Each row was made from one small tree. Brackets hold a mark, then the marks that hang from it, in the order of their numbers. Every link used is in the known rows. Write each row's tree.
Known rows:
{K_735 {K_381 K_423 K_771} {K_870 K_565}}: [ 2.37,  1.99,  1.69, -1.47, -1.05,  1.55,  3.29,  0.36, -3.86, -1.57,
 -0.82,  0.88,  1.67,  1.73, -2.16, -0.17,  5.22, -0.99,  0.69, -0.63,
  1.48, -0.62, -3.69]
{K_565 {K_870 {K_735 {K_381 {K_738 K_27}}}}}: [ 3.12,  2.96,  1.95,  0.69, -1.13, -0.06,  3.51,  1.96, -3.09,  0.46,
 -1.52,  2.69, -0.35,  3.14,  1.43,  1.30,  3.29, -0.39, -0.93, -1.46,
  2.43,  0.29, -0.14]
{K_771 {K_381 K_423 {K_738 {K_27 {K_565 {K_870 K_735}}}}}}: [ 3.66,  5.09,  0.86, -0.27, -3.87, -0.09,  5.63,  2.31, -2.53,  1.99,
 -1.30,  1.40,  0.72,  3.52, -1.17,  1.89,  3.36, -0.57, -2.63, -1.30,
  1.12, -0.33,  0.56]
{K_870 K_735}: [-1.04,  0.69,  0.42, -0.25, -1.14,  0.23, -0.32,  0.66, -1.54,  0.62,
 -1.08, -0.77,  0.30,  0.82,  0.00,  0.94,  0.74, -0.08, -2.43, -0.30,
 -0.06, -0.39,  1.39]
{K_771 {K_381 {K_423 {K_27 {K_565 K_870}}}}}: [ 1.89,  3.73, -1.90,  0.79, -2.32, -1.29,  6.04,  0.52,  0.27,  0.39,
 -0.12,  1.69,  2.38,  1.11, -1.76, -0.06,  1.52,  0.59, -2.11,  0.11,
  0.24, -1.68, -0.28]
{K_870 K_565 {K_735 K_381}}: [ 0.46,  1.81, -0.77, -0.92, -2.43,  1.40,  0.59,  0.73, -1.97,  0.29,
 -1.61, -1.16,  1.51,  0.94, -0.93,  0.61,  5.37, -0.99, -2.45, -0.16,
  0.52,  0.51, -0.51]
{K_164 {K_381 K_738 K_771}}: [ 3.89,  1.22,  2.14, -1.90,  0.02,  2.13,  0.18,  3.54, -2.78,  0.98,
 -0.75,  3.83, -1.20,  0.58,  0.11,  3.44,  1.74,  2.31,  2.47, -0.98,
  2.83,  0.42, -0.96]
{K_870 K_565 K_735}: [-0.55,  1.83, -0.56, -1.15, -1.84,  0.03, -0.87,  0.28, -1.06,  0.66,
 -1.44, -1.60,  0.75,  1.10, -1.65,  0.76,  2.65, -0.33, -2.90, -1.54,
  0.22,  1.76,  0.22]
{K_381 K_423 K_771}: [ 1.96,  0.92,  1.60, -0.78, -0.64,  1.39,  1.58, -0.01, -3.01, -0.02,
  0.03, -0.36,  0.74,  0.62, -0.65,  1.24,  0.32, -0.13,  1.68,  1.07,
  0.13, -0.79, -0.65]
{K_735 K_381}: [ 1.09, -0.17, -0.13,  0.16, -0.52,  1.15,  1.09,  0.28, -1.00, -0.48,
 -0.19,  0.53,  0.84, -0.21,  0.57,  0.12,  2.71, -0.45,  0.74,  1.27,
  0.41, -1.48, -0.74]
{K_735 {K_381 K_771} K_870}: [ 1.38,  0.67,  2.01, -1.31,  0.58,  1.24,  2.70,  0.88, -3.71, -0.94,
 -0.91,  2.21, -0.16,  1.61, -0.06, -0.41,  2.89,  0.62,  1.27, -1.53,
  1.65, -1.85, -2.70]
{K_735 {K_381 K_738} K_870}: [ 1.93,  0.00,  1.91,  0.84,  1.22,  1.31,  2.97,  1.51, -2.25, -0.93,
 -0.27,  3.44,  0.44,  1.90,  1.27, -0.71,  4.01, -0.82,  1.22, -1.27,
  1.94,  0.52, -2.84]
{K_423 {K_27 {K_565 K_870} {K_771 {K_381 K_738}}}}: [ 4.46,  4.57, -1.79,  1.20,  0.19, -2.90,  6.49,  2.76, -1.04,  2.73,
 -2.07,  4.60, -0.10,  1.52, -0.40,  1.89,  1.05,  1.88,  0.13, -3.49,
  1.16,  0.43, -2.56]
{K_771 K_381}: [ 0.33, -0.03, -1.17, -0.55, -0.99,  0.72,  1.84,  1.07, -1.29,  0.35,
 -0.63,  0.36,  1.08,  0.31, -1.11, -0.37,  1.98, -1.08, -0.64,  0.36,
  0.50, -1.79,  0.54]
{K_738 {K_27 {K_565 {K_870 K_735}}} {K_381 K_423 K_771}}: [ 4.00,  4.95,  2.15, -2.30, -4.03, -1.53,  3.40,  0.37, -3.07,  2.54,
 -1.99,  1.36, -0.92,  3.43, -1.72,  4.43,  1.94,  0.58, -3.21, -0.77,
  1.89, -2.71,  0.85]
{K_27 K_565}: [ 0.20,  1.89, -0.52, -0.59, -0.98,  0.02,  0.29,  0.10,  0.90,  1.09,
  0.26, -0.16, -0.58,  0.11, -0.35,  1.14,  0.52,  1.16, -1.04, -1.02,
 -1.00,  0.51, -0.51]
{K_771 {K_381 {K_738 K_27}}}: [ 3.10,  1.48,  0.03,  0.91, -0.93, -0.04,  2.05,  2.58, -1.79,  1.04,
 -0.47,  1.59, -0.07,  1.15, -1.20,  1.19,  1.80, -0.61, -0.54, -0.20,
  2.69, -0.08,  0.11]
{K_738 {K_27 K_565 K_771} K_381}: [ 4.45,  2.83, -0.07,  0.40, -1.25, -3.83,  0.41,  0.67,  0.27,  3.18,
 -2.10,  1.25, -1.71,  0.15, -1.27,  3.93, -0.06,  0.42, -2.37,  0.12,
  1.88, -2.19,  0.06]
{K_738 {K_27 K_771} K_381}: [ 4.04,  1.00,  0.85,  0.50, -0.27, -3.70,  0.15,  0.55, -0.77,  1.87,
 -2.14,  1.49, -1.30,  0.44, -1.00,  3.18, -0.23, -0.77, -1.28,  1.12,
  2.95, -2.96,  0.90]
{K_565 K_870}: [ 0.39,  0.94,  0.28, -0.81,  0.05, -0.69,  2.35, -0.62,  0.28, -0.27,
 -0.40,  1.53, -0.61,  1.86,  0.61, -0.98, -0.14,  0.22,  0.68, -1.78,
 -0.01, -0.08, -0.59]
{K_423 K_27}: [-0.10,  0.92, -1.09,  2.01,  0.62, -1.99,  0.39,  0.23,  0.66, -0.04,
  0.33,  1.02,  0.57, -1.13, -0.36,  0.38, -1.04,  1.26, -1.61,  0.72,
  1.38,  0.43, -0.45]
{K_870 K_565 {K_735 {K_381 K_423 {K_738 {K_27 K_771}}}}}: [ 5.58,  3.72,  1.66,  1.43, -2.24, -0.56,  2.63,  2.26, -4.19,  1.36,
 -2.39,  0.28,  1.75,  1.58, -1.50,  3.30,  4.72, -2.04, -0.92,  0.37,
  2.26,  0.82, -1.60]
{K_565 {K_870 {K_735 {K_381 {K_423 K_27}}}}}: [ 0.73,  2.43,  0.06,  1.81, -1.94, -0.98,  5.10,  0.27, -2.60, -0.54,
 -0.99,  1.40,  3.17,  1.45,  0.20,  0.33,  2.74, -0.63, -2.04,  1.75,
  1.11, -1.65,  0.28]

Write each row's tree:
[ 2.39,  4.85, -0.95,  1.09, -2.66, -0.51,  6.51,  2.20, -1.96,  1.63,
 -1.10,  2.86,  2.33,  2.69, -0.64,  1.55,  3.31,  0.12, -2.89, -1.32,
  1.11,  0.49, -0.06]
{K_771 {K_381 {K_423 {K_27 {K_565 {K_870 K_735}}}} K_738}}
[ 3.98,  5.06, -0.33,  1.65, -0.46, -2.30,  5.39,  2.58, -2.53,  2.66,
 -2.77,  4.18,  0.35,  2.06,  1.43,  2.70,  2.91,  2.02, -1.06, -3.17,
  1.12,  0.90, -2.28]
{K_423 {K_27 {K_565 {K_870 {K_735 {K_381 K_738}}}} K_771}}
[ 2.97,  2.30,  0.87,  0.18, -2.34,  2.73,  2.15,  1.64, -3.14,  0.29,
 -0.65,  0.12,  3.14,  1.88, -0.53,  1.51,  6.72, -2.71, -0.45,  0.49,
  0.77,  1.74, -1.44]
{K_870 K_565 {K_735 {K_381 K_423 K_738}}}
[ 5.27,  4.63,  1.70,  1.62, -2.62, -0.48,  3.51,  2.69, -4.18,  2.36,
 -1.87,  0.89,  0.98,  1.51,  0.13,  4.37,  3.27, -0.95, -1.31,  0.89,
  1.13, -0.42, -0.95]
{K_870 {K_735 {K_381 K_423 {K_738 {K_27 K_565 K_771}}}}}
[ 3.79,  1.02, -0.46,  0.43,  0.35,  0.19,  3.78,  2.86, -2.60,  1.82,
 -1.98,  2.26,  0.55,  0.71,  0.00,  1.28,  1.84, -0.97,  1.74, -1.03,
  1.23, -0.39, -0.97]
{K_27 {K_771 {K_381 K_738}}}
[ 5.20,  3.60,  0.02,  1.71, -0.41, -1.52,  2.81,  3.28, -0.68,  1.83,
 -0.68,  3.81,  1.15, -0.65, -0.57,  4.49,  0.82,  2.44,  0.06,  0.92,
  2.12,  0.13, -1.51]
{K_164 {K_381 {K_423 {K_27 K_565 K_771}} K_738}}
[ 4.63,  4.31,  1.48, -0.14, -1.89,  0.19,  6.45,  1.91, -3.82,  2.10,
 -2.19,  2.69,  1.44,  3.16,  1.67,  2.60,  4.16, -0.44,  0.84, -1.82,
 -0.93, -0.30, -1.93]
{K_27 {K_565 {K_870 {K_735 {K_381 K_423 K_738}}}} K_771}
[ 2.00,  4.22,  0.80, -2.77, -2.69,  1.21,  3.75,  1.23, -3.60,  2.02,
 -2.16,  1.62, -0.60,  2.92,  0.56,  2.20,  3.58,  2.09, -0.44, -2.95,
 -0.24, -1.20, -0.96]
{K_27 {K_565 {K_870 {K_735 {K_381 K_771}}}}}
[ 3.68,  4.45,  0.32,  1.13, -2.28,  1.28,  3.62,  2.71, -4.43,  1.79,
 -0.65,  2.03,  1.93,  1.15, -0.02,  3.93,  4.16,  1.43, -0.87,  0.30,
  1.56,  0.79, -1.82]
{K_870 {K_735 {K_381 {K_423 {K_27 K_565}} K_738 K_771}}}
[ 2.68,  3.17, -1.28,  2.33, -0.45, -2.82,  3.02,  0.38,  0.06,  1.45,
 -0.51,  0.50,  1.76, -1.02, -1.09,  2.36, -1.14,  1.28, -1.34,  0.87,
 -0.39, -0.45, -1.26]
{K_381 {K_423 {K_27 K_565 K_771}}}
[ 3.54,  4.85,  0.92, -0.36, -1.98, -2.49,  4.38,  1.32, -2.50,  2.42,
 -3.07,  1.41, -0.99,  2.59,  0.14,  2.68,  1.87,  1.13, -2.22, -1.90,
  0.56, -1.96, -0.43]
{K_738 {K_27 {K_565 {K_870 {K_735 K_381}}} K_771}}
[ 4.52,  4.39,  0.05, -0.08, -2.35, -2.69,  6.27,  1.19, -1.88,  1.71,
 -1.90,  0.93,  0.65,  1.87, -2.18,  1.69,  0.83, -0.35, -0.75, -0.65,
  0.47, -3.14, -0.19]
{K_738 {K_27 {K_565 K_870} {K_771 {K_381 K_423}}}}
[ 3.65,  1.77, -2.03,  2.49,  1.08, -2.05,  3.78,  3.14, -1.98,  1.97,
 -1.66,  3.12,  1.08, -0.09, -0.58,  1.69,  1.03,  0.11,  0.31, -0.89,
  2.53,  0.31, -1.20]
{K_423 {K_27 {K_771 {K_381 K_738}}}}
[ 4.98,  3.91,  2.11, -0.27, -3.01,  1.86,  1.97,  2.76, -5.52,  0.84,
 -1.18,  0.02,  1.08,  2.31, -1.72,  3.51,  5.21, -1.30, -0.47,  0.14,
  2.95,  1.39, -1.91]
{K_870 K_565 {K_735 {K_381 K_423 {K_738 K_27} K_771}}}
[ 6.73,  4.86,  2.52, -0.11, -1.36, -1.87,  4.26,  3.07, -1.16,  1.79,
 -1.53,  3.97, -0.73,  1.81, -0.39,  4.14,  0.71,  1.62,  1.01, -1.12,
  2.37, -0.84, -1.24]
{K_164 {K_381 K_423 {K_738 {K_27 {K_565 K_870} K_771}}}}
[ 1.49,  4.07,  0.16, -1.53, -1.46, -2.29,  3.56,  0.65, -1.19,  2.53,
 -3.03,  1.17, -0.91,  2.43,  0.56,  1.89,  0.26,  1.70, -1.56, -3.71,
 -1.14, -0.40, -0.26]
{K_27 {K_565 {K_870 K_735}} K_771}
[ 4.59,  3.17,  1.01, -1.26, -2.65, -0.84,  0.86,  0.28, -1.42,  2.19,
 -0.68,  0.48, -0.80,  1.10, -2.54,  4.35,  1.36,  0.37, -1.53,  1.55,
  1.89, -2.36,  0.18]
{K_738 {K_27 K_565} {K_381 K_423 K_771}}
[ 0.57,  1.61,  0.76, -0.84, -1.51,  0.51,  3.41,  0.46, -2.56, -0.40,
 -1.98,  1.36,  0.67,  2.49,  1.14, -0.01,  3.25, -0.34, -0.91, -1.11,
  0.05, -1.48,  0.09]
{K_565 {K_870 {K_735 K_381}}}
[ 3.59,  0.91, -0.42,  2.29, -0.28, -3.39,  2.20,  0.07, -0.47,  1.14,
 -1.45,  1.86,  1.87, -0.63, -0.89,  2.69,  0.16, -1.40, -1.52,  2.99,
  1.94, -2.58,  0.07]
{K_738 {K_381 {K_423 {K_27 K_771}}}}
[ 5.52,  2.17,  2.28,  0.71,  0.46, -1.82,  0.54,  3.62, -1.53,  1.65,
 -1.69,  3.32, -1.50,  0.26,  0.02,  4.12, -0.21,  1.35,  0.76,  0.15,
  3.76, -0.49, -0.25]
{K_164 {K_381 {K_738 {K_27 K_771}}}}
[ 2.29,  3.52, -2.99,  1.16, -0.70, -2.90,  3.67,  2.10, -0.53,  2.69,
 -1.61,  1.29,  1.08, -0.81, -1.86,  2.11,  0.45,  1.52, -2.09, -0.58,
  0.53, -1.37, -0.65]
{K_423 {K_27 K_565 {K_771 K_381}}}
[ 1.48,  2.62,  0.24, -2.23, -2.22,  1.96,  0.62,  1.38, -3.98,  0.98,
 -2.23, -0.60,  0.69,  1.53, -1.41,  1.93,  5.18,  0.15, -0.86, -1.46,
  0.92,  0.27, -1.42]
{K_870 K_565 {K_735 {K_381 K_771}}}
[ 3.37,  4.62,  1.35, -2.79, -3.13, -2.08,  1.59,  0.97, -1.97,  3.23,
 -2.63,  2.08, -2.62,  3.55, -1.06,  4.25,  1.53,  1.71, -3.53, -2.50,
  2.21, -2.05,  0.59]
{K_738 {K_27 {K_565 {K_870 K_735}}} {K_381 K_771}}
[ 2.28,  2.23,  2.08, -1.69, -2.29,  1.70,  4.76,  0.42, -5.54, -0.04,
 -1.82,  0.99,  1.65,  3.14,  0.52,  1.25,  3.97, -0.48,  0.77, -0.06,
  0.34, -2.37, -0.16]
{K_565 {K_870 {K_735 {K_381 K_423 K_771}}}}
[ 0.69,  0.96,  0.66, -0.68, -0.33,  0.21,  1.75,  0.22, -0.97, -1.63,
 -0.62,  1.23,  0.87,  1.51, -1.54, -1.88,  4.84, -0.78, -0.69, -1.38,
  1.21,  0.40, -2.95]
{K_735 K_381 {K_870 K_565}}
[ 4.32,  3.78, -0.35,  2.49, -1.20, -0.74,  3.61,  2.18, -3.48,  1.09,
 -1.98,  1.32,  3.18,  0.78, -0.99,  2.89,  4.79, -1.50, -1.32,  0.64,
  1.90,  1.69, -2.32]
{K_870 K_565 {K_735 {K_381 {K_423 {K_27 K_771}} K_738}}}
[ 0.64, -0.31,  1.89,  0.56, -0.35,  0.93,  3.83, -0.09, -2.41, -2.21,
  0.07,  1.33,  2.22,  1.51, -0.23, -1.32,  3.55, -1.68,  0.08,  1.66,
  1.10, -1.95, -1.51]
{K_735 {K_381 K_423} K_870}
[ 4.06,  2.54,  2.88, -1.07, -1.56,  2.36,  5.35,  1.69, -6.09,  0.42,
 -1.54,  2.97,  1.19,  3.76,  1.62,  1.98,  4.35, -0.78,  2.10, -1.14,
  1.11, -0.19, -1.24]
{K_565 {K_870 {K_735 {K_381 K_423 K_738 K_771}}}}
[ 2.73,  3.28, -1.11,  1.96, -1.69, -1.47,  3.18,  1.08, -2.87,  0.57,
 -2.36, -0.47,  3.76,  0.23, -1.91,  2.31,  3.54, -1.18, -2.87,  1.51,
  1.41, -0.40, -1.34]
{K_870 K_565 {K_735 {K_381 {K_423 {K_27 K_771}}}}}
[ 5.41,  5.03,  2.51, -0.67, -1.25, -0.50,  4.23,  1.42, -2.50,  1.37,
  0.11,  2.57, -1.43,  2.94, -0.38,  2.55,  0.43,  1.82,  1.59, -2.55,
  1.26,  1.36, -2.24]
{K_381 K_423 {K_738 {K_27 {K_565 K_870}}} K_771}
[-0.12,  3.39,  0.21, -1.66, -2.01, -0.31,  2.38,  0.21, -0.34,  1.63,
 -1.34,  0.72, -0.57,  2.55,  0.31,  0.77,  1.09,  1.74, -2.50, -3.08,
 -1.22,  0.09,  0.30]
{K_27 {K_565 {K_870 K_735}}}
